Every row comes from one small tree of marks. The marks that hang from a mark follow it in brackets, in the order of their numbers. Every link used is in the known rows. Which tree was each row made from?
In the rows, 128 means zero.
Known rows
Q127[Q241[Q481 Q642[Q416]]]: [135 124 151 157  84 165  97  62  97 165 117 167 145 143 152 167 149 137
 157 147 133  76 117 115 135 116 147 150  95 114 149 138 173 160  86 153
 131 166 146 168 104 135 141]
Q200[Q350]: [123 139 128 124 117 136 116 129 139 122 102 149 120 143 157 119 127 126
 107 130 147 130 126 141 132 127 127 114 136 127 135 125 122 136 133  98
 129 126 122 125 134 129 114]
Q642[Q416[Q127[Q241] Q996]]: [126 113 168 148  75 150  97  71  90 148 153 194 129 160 121 171 149  86
 159 181 128  69 115  84 149 118 165 124 101  74 157 122 148 163  62 134
 116 118 130 178 135 102 132]
Q642[Q416[Q127[Q241[Q481]] Q996]]: [128 115 168 153  72 153  91  69  90 152 147 191 140 160 127 182 153  85
 151 176 119  66 113  85 151 112 164 132  97  75 153 125 143 165  57 131
 121 129 132 184 127 108 134]
Q565[Q872[Q214]]: [142 143 109 133 129 135 182 172 134 135 168 109 187 114 111 100 109 141
 104 159 126 171 117 143 112 125 134 158 138 136  89  82 136 114 155 130
 136 140 142 132 138 120 163]
Q194[Q498 Q642]: [126 126 187 123 135 127  86  67  92 133 156 188 151 121 113 158 124 122
 103 161  96  95 135  90 135 112 100 152  97  99 166 117 168 153  83 106
 118  91 137 154 144  85 132]
Q614[Q903]: [129 113  94 141 129 127 139 111 130 120 120 107 130 132 154 129 159 145
 160 117  96 137 116 124 121 114 146 122 139 124 121 124 124 125 121 147
 120 121 117 115 124 126 133]
Q903[Q799[Q481[Q200[Q350]]]]: [116 140 111 112 131 136 142 108 115 115  87 127 122 126 177 144 152 155
 156 109 126 129 112 143 119  97 113 138 140 139 127  99 115 122 132 132
 134 105 115  81 121 130 130]
Q613[Q565]: [134 146 122 133 122 128 152 150 135 137 161 109 153 127 139 133 128 132
 119 134 118 151 123 130 131 123 121 146 123 133 128  96 132 121 144 137
 125 115 129 112 123 147 140]
Q194[Q498 Q642[Q416[Q127 Q996]]]: [124 118 214 134 105 136  66  35  71 140 175 228 153 140 105 185 136  88
 118 191  90  58 130  60 150 104 117 149  78  62 182 112 173 174  43 104
 110  78 134 183 150  64 130]
Q127[Q241[Q481[Q200 Q613[Q565]]]]: [144 144 132 137  99 154 106 116 112 159 107 139 182 128 159 157 140 148
 150 123 135 129  98 123 137 104 146 156 131 148 117 139 147 134 106 135
 135 158 142 148  95 153 141]
Q416[Q127[Q241[Q481[Q200]]] Q642 Q996]: [140 117 170 158  51 162  88   4  92 164 137 180 144 165 114 184 142  73
 192 152 160  46  89  80 148 108 160 150 101  80 149 109 169 160  44 134
 115 126 146 221 126 113 131]
Q498[Q194[Q642]]: [125 120 179 123 142 127  87  67 101 130 156 188 159 129 114 153 122 126
 118 150 106  98 136  87 136 116 110 152 101 106 160 119 164 154  97 113
 121  93 138 141 146 103 130]
Q481[Q613]: [150 132 125 119 126 144 106 160 118 124 123 130 183 118 124 121 135 133
 152 115 103 129 114 125 127 113 126 142 136 141 118 152 138 133 136 127
 116 125 119 135 116 123 125]
Q127[Q241[Q642[Q416]]]: [132 121 149 146  89 159 112  69  96 157 129 174 123 143 141 145 139 137
 174 154 148  82 121 114 132 127 147 134 104 110 156 133 183 157  98 157
 119 143 140 158 119 125 135]
Q872[Q214[Q613[Q565]]]: [141 159 100 120 137 126 186 180 126 123 196  95 181 117 128 115 108 138
 102 149 130 171 119 126 101 123 128 172 137 147  81  75 123 107 163 140
 141 127 152 117 129 129 171]
Q200[Q350 Q481[Q613] Q649]: [137 150 146  90 104 159  58 166 136 115  37 171 147 164 190 112 118 112
  90 126 198 134 106 150 129 123 118  93 140 114 140 155  98 135 156  53
 145 115 107 128 122 112 107]
Q127[Q241[Q481[Q200]]]: [131 136 137 141 102 146 108  92 114 158  98 144 146 133 157 158 137 144
 141 128 151 120 106 124 137 113 150 144 129 141 122 139 140 135  97 133
 142 164 146 150 103 149 139]
Q903[Q799[Q481]]: [122 127 108 123 135 138 150 111 109 115 111 114 124 125 160 148 158 153
 154 117  99 118 117 141 109 105 119 146 128 126 134  98 123 125 132 149
 128 105 117  85 123 127 140]
Q416[Q127[Q241[Q481]] Q996]: [131 118 152 162  69 150 104  52 102 154 141 168 142 163 117 174 148  90
 151 155 133  74  96  99 147 116 169 134 111  84 145 122 144 154  59 140
 118 138 143 199 125 124 133]
Q241[Q481 Q642[Q416[Q127 Q996]]]: [127 123 168 162  74 161  81  45  99 152 127 175 157 148 135 178 155  97
 153 140 111  50 123  97 151 103 123 152  78  91 150 128 155 171  69 139
 129 156 136 189 109 116 130]
Q799[Q481[Q200 Q613[Q565]]]: [130 165 127 103 134 153 123 152 112 136 114 136 182 112 152 139 138 145
 164 102 109 145 107 132 131  89  99 155 148 174 120 126 128 114 131 130
 135 112 113  91 105 139 138]
Q872[Q214]: [132 147 112 123 138 126 161 146 121 123 161 117 153 122 117 116 115 135
 109 141 141 156 124 135 114 128 135 145 128 130  96 100 122 112 146 132
 140 132 143 126 131 120 152]
Q194[Q498 Q642[Q416[Q127[Q241] Q996]]]: [125 117 215 137  99 142  65  27  66 147 174 234 152 144 109 189 138  92
 125 197  95  54 126  60 150 105 126 149  78  62 186 114 182 178  37 110
 108  83 139 188 148  68 134]
Q481[Q200[Q350 Q649] Q613[Q565[Q872]]]: [148 181 125 102 103 155 109 196 147 125  86 152 206 123 173 100 114 132
 134 113 163 179  93 136 147  92 105 137 163 170 103 120 119 122 161  79
 134 116 114 115 114 141 115]
Q903[Q799[Q481[Q200 Q613[Q565]]]]: [131 145 107 112 132 142 143 132 108 118 104 114 161 114 170 145 155 160
 173 103 103 136 104 138 118  89 110 155 140 147 118 101 124 120 139 144
 128  99 113  80 111 132 137]
Q416[Q127]: [133 122 137 142 110 126 113  98 117 140 145 147 127 141 105 146 131 112
 141 137 132 104 108 112 136 118 138 133 117 101 135 119 133 140  99 128
 131 126 131 152 131 126 128]
Q241[Q642[Q416]]: [126 124 155 139 102 150 107  82 106 140 133 168 128 135 133 136 136 122
 165 141 131  79 138 110 137 122 115 131  95 109 153 128 168 156 111 145
 122 130 128 148 125 111 124]
Q194[Q498]: [122 132 155 130 134 121 109  96 112 129 139 157 134 124 121 141 124 126
 114 152 114 115 133 111 130 121 112 136 119 116 145 128 149 139  99 113
 123 110 135 140 140 107 130]
Q498[Q194]: [123 124 156 128 141 123 103  88 114 127 144 166 148 132 121 141 124 129
 125 143 118 113 134 102 132 121 118 140 117 118 145 126 151 143 109 117
 124 107 137 131 143 118 128]
Q241[Q642]: [127 128 140 138 112 144 121  87 120 136 126 144 127 129 127 121 128 132
 161 120 139  96 133 126 131 127 110 132 109 124 144 127 166 143 126 148
 122 135 132 144 125 124 122]
Q127[Q241[Q481[Q200[Q350]] Q642]]: [129 140 144 146  87 160  99  63 113 162  88 163 143 139 167 150 137 146
 157 123 167  99 109 127 140 112 136 142 117 138 135 136 163 147  97 136
 138 168 147 160 102 147 130]

Which tree is each row?
[142 110 166 157  55 161 101  10  90 158 156 180 129 169 101 171 139  71
 196 165 157  44  95  82 139 120 164 141 100  69 161 106 180 162  55 143
 103 111 142 216 139 104 130]
Q416[Q127[Q241] Q642 Q996]
[122 148 148  97 106 147  73 143 143 118  41 170 108 171 193 117 113 108
  72 136 215 132 115 152 131 134 119  85 134 105 147 138  91 132 151  54
 153 118 114 122 131 117 110]
Q200[Q350 Q481 Q649]
[131 118 158 167  61 158 100  32  98 158 140 175 141 162 117 170 148  91
 168 152 139  59  98  98 147 115 160 137 102  81 154 121 162 161  57 149
 115 142 145 207 123 121 129]
Q416[Q127[Q241[Q481 Q642]] Q996]
[138 112 165 150  70 149 103  29 101 143 158 168 131 162  94 163 135  63
 182 152 143  51 106  82 141 118 145 139 101  72 154 101 160 156  66 130
 105 101 133 204 144  98 122]
Q416[Q127 Q642 Q996]
[141 157 112 116 136 161 152 174 109 135 152 119 201 114 134 132 140 146
 139 128  79 148 109 144 112  98 111 172 138 159 118 106 138 114 145 142
 131 115 120  99 113 131 159]
Q799[Q481[Q613[Q565[Q872[Q214]]]]]
[141 159 133  97 119 145  85 165 129 118  73 155 173 116 152 112 119 129
 161  96 162 151 101 121 145  98 111 126 156 164 105 158 115 123 140  94
 136 122 116 124 109 128 108]
Q481[Q200[Q649] Q613]
[139 142 147  97 114 148  74 151 124 130  66 152 164 152 174 121 122 125
 108 123 173 134 111 146 128 123 122 109 139 118 130 149 116 134 147  79
 134 118 111 130 121 111 117]
Q200[Q350 Q481[Q613]]
[143 180 129  97 107 152  93 181 141 120  77 156 186 127 179 109 118 129
 139 101 169 168  97 131 150  93 105 128 158 167 110 134 113 123 154  78
 135 112 112 111 110 143 106]
Q481[Q200[Q350 Q649] Q613[Q565]]
[147 145 102 131 130 134 191 189 134 131 183 101 198 111 115  97 104 141
 102 163 120 174 116 136 102 123 132 171 145 147  78  76 136 113 161 134
 139 141 148 132 139 119 172]
Q565[Q872[Q214[Q613]]]
[144 157 109 137 124 132 190 180 139 141 190  95 195 118 126 114 114 141
 102 155 117 182 116 140 119 120 125 166 130 138 100  65 138 110 162 137
 131 123 139 116 130 141 164]
Q613[Q565[Q872[Q214]]]
[128 125  82 126 129 139 140 107 117 108  87 109 145 128 189 137 178 166
 187 100  86 138 100 135 114  87 135 132 151 136 118 111 118 124 126 146
 121 103 103  84 114 125 132]
Q614[Q903[Q799[Q481[Q200[Q350] Q613]]]]
[151 173 125 105 112 149 117 196 139 130 104 136 211 111 154 105 115 134
 150 112 151 178  94 127 144  92 107 146 157 170  97 122 124 116 158 100
 134 119 119 117 111 140 126]
Q481[Q200[Q649] Q613[Q565[Q872]]]
[122 137 174 151  74 156  76  42 102 156 106 184 162 140 146 175 146 101
 168 125 140  65 117  91 163  93 115 147  92 109 136 130 149 163  67 129
 139 156 136 182 104 120 123]
Q241[Q481[Q200] Q642[Q416[Q127 Q996]]]
[122 116 194 125 127 135  78  55  89 131 163 210 160 138 117 166 130 108
 124 168 101  80 139  71 144 112 117 147  92  89 170 118 165 165  78 111
 114  85 135 153 149  88 129]
Q498[Q194[Q642[Q416[Q996]]]]
[132 123 155 157  76 168  99  55  95 163 119 171 146 147 152 169 152 126
 160 151 133  70 118 110 138 117 150 145  96 108 152 136 173 162  78 153
 125 161 145 178 107 130 139]
Q127[Q241[Q481 Q642[Q416[Q996]]]]
[136 116 168 150  72 158  84  79  86 150 145 191 158 157 126 179 156  87
 159 172 112  67 108  84 150 107 164 137  99  80 150 133 147 167  60 132
 116 127 128 186 123 105 133]
Q642[Q416[Q127[Q241[Q481[Q613]]] Q996]]
[141 151 145  99 110 148  87 162 127 134  82 143 176 151 178 123 122 127
 105 125 168 146 109 147 129 120 118 117 137 120 130 135 118 130 155  82
 133 112 112 123 119 120 122]
Q200[Q350 Q481[Q613[Q565]]]
[125 122 203 125 126 132  72  62  78 137 163 212 152 127 117 174 131 111
 108 181  88  77 140  74 142 108 107 152  84  83 175 118 171 166  67 103
 118  85 133 158 145  73 134]
Q194[Q498 Q642[Q416]]
[109 158 132 105 133 146 121 119 121 131  89 154 127 126 164 137 132 138
 139 109 141 133 118 140 133 101 104 130 149 163 131 124 115 117 120 113
 146 119 115  91 118 134 127]
Q799[Q481[Q200[Q350]]]
[149 111 154 153  79 152  99  35  94 163 149 168 126 155 104 165 133 104
 186 153 156  61  95  95 129 118 153 152  98  86 153 111 181 156  73 139
 121 123 143 188 130 119 136]
Q416[Q127[Q241] Q642]
[152 179 119 104 115 148 128 202 136 127 115 132 219 110 150 102 110 137
 142 115 153 187  93 130 139  92 109 153 157 171  86 113 121 112 164 102
 138 119 124 116 112 137 134]
Q481[Q200[Q649] Q613[Q565[Q872[Q214]]]]
[127 119 208 132 118 132  65  47  74 143 171 222 152 133 107 182 132 103
 114 186  89  66 131  66 145 103 112 155  78  70 179 114 174 172  53 102
 119  84 135 170 146  71 134]
Q194[Q498 Q642[Q416[Q127]]]
[127 142 109 109 130 144 131 124 110 113  85 129 150 121 176 140 155 158
 169 102 113 130 105 141 118  90 112 145 144 145 122 111 120 125 136 131
 128 103 109  84 115 127 129]
Q903[Q799[Q481[Q200[Q350] Q613]]]
[128 126 161 160  61 155  97  29  99 159 130 179 143 159 123 168 143  94
 174 144 153  67  95  96 154 110 156 134 109  91 147 121 159 157  57 144
 119 142 145 204 120 123 127]
Q416[Q127[Q241[Q481[Q200] Q642]] Q996]
[149 135 158 156  81 169  77  91  97 157 136 159 208 134 138 173 157 119
 162 128  87  71 111 102 147  89 113 176  81 110 139 131 166 167  92 140
 128 153 130 174  94 129 136]
Q241[Q481[Q613[Q565]] Q642[Q416[Q127]]]
[146 148 142  96 113 152  81 176 128 126  79 141 168 149 167 124 119 116
 106 127 173 144 105 138 126 122 116 115 128 116 132 141 107 125 160  87
 142 111 114 123 115 120 128]
Q200[Q481[Q613[Q565]] Q649]
[133 115 159 145  92 144  96  89  92 152 149 185 127 150 124 167 144 108
 152 173 129  82 115  94 142 115 157 132 100  85 151 126 149 159  76 133
 128 126 129 160 128 114 136]
Q642[Q416[Q127[Q241]]]
[135 129 148 154  82 152  89  58 107 160 112 174 134 150 131 161 135 121
 159 135 162  83  92 110 144 106 143 142 108 106 142 128 155 152  80 133
 141 154 144 175 111 138 130]
Q416[Q127[Q241[Q481[Q200[Q649]] Q642]]]
[124 141 164 141  93 153  82  69 110 152  95 168 160 127 159 164 142 124
 158 115 138  84 126 106 154  97 105 150  97 131 129 137 147 153  90 127
 146 162 135 156  98 128 125]
Q241[Q481[Q200] Q642[Q416]]
[138 119 157 163  61 164  93  42  94 157 138 176 160 159 116 167 150  93
 178 148 130  60  94  97 148 110 159 141 105  87 150 128 166 162  61 149
 110 140 142 210 119 119 129]
Q416[Q127[Q241[Q481[Q613] Q642]] Q996]
[146 167 129 105 121 138 114 170 126 134 116 128 203 107 147 121 121 140
 168  98 139 167 102 119 146  94 109 147 152 171  97 132 130 116 143 117
 127 116 120 116 106 141 123]
Q481[Q200 Q613[Q565]]
[141 141 167 143  83 163  59  77  97 156  99 179 197 126 144 167 148 121
 181 110 122  74 106  96 158  82 108 163  96 126 125 148 157 163  82 126
 139 160 129 174  91 123 123]
Q241[Q481[Q200 Q613] Q642[Q416[Q127]]]
[139 124 162 141  88 150  78  94  90 156 130 187 157 143 133 174 148 111
 160 158 127  86 105  90 149 100 151 143 105 100 138 137 143 159  72 124
 133 137 129 163 114 117 134]
Q642[Q416[Q127[Q241[Q481[Q200 Q613]]]]]
[140 153 134 121 113 148  79 145 129 131  71 138 190 119 160 147 137 128
 127  93 129 133 103 123 145  92 115 149 135 158 102 156 105 131 118  97
 149 157 127 141  93 142 122]
Q241[Q481[Q200[Q649] Q613]]
[159 114 154 157  74 162  83  42  91 166 139 163 159 152 109 178 142 106
 183 143 136  57  87  94 132 106 151 169  96  92 144 122 178 160  68 136
 125 138 143 198 115 124 139]
Q416[Q127[Q241[Q481[Q613]]] Q642]
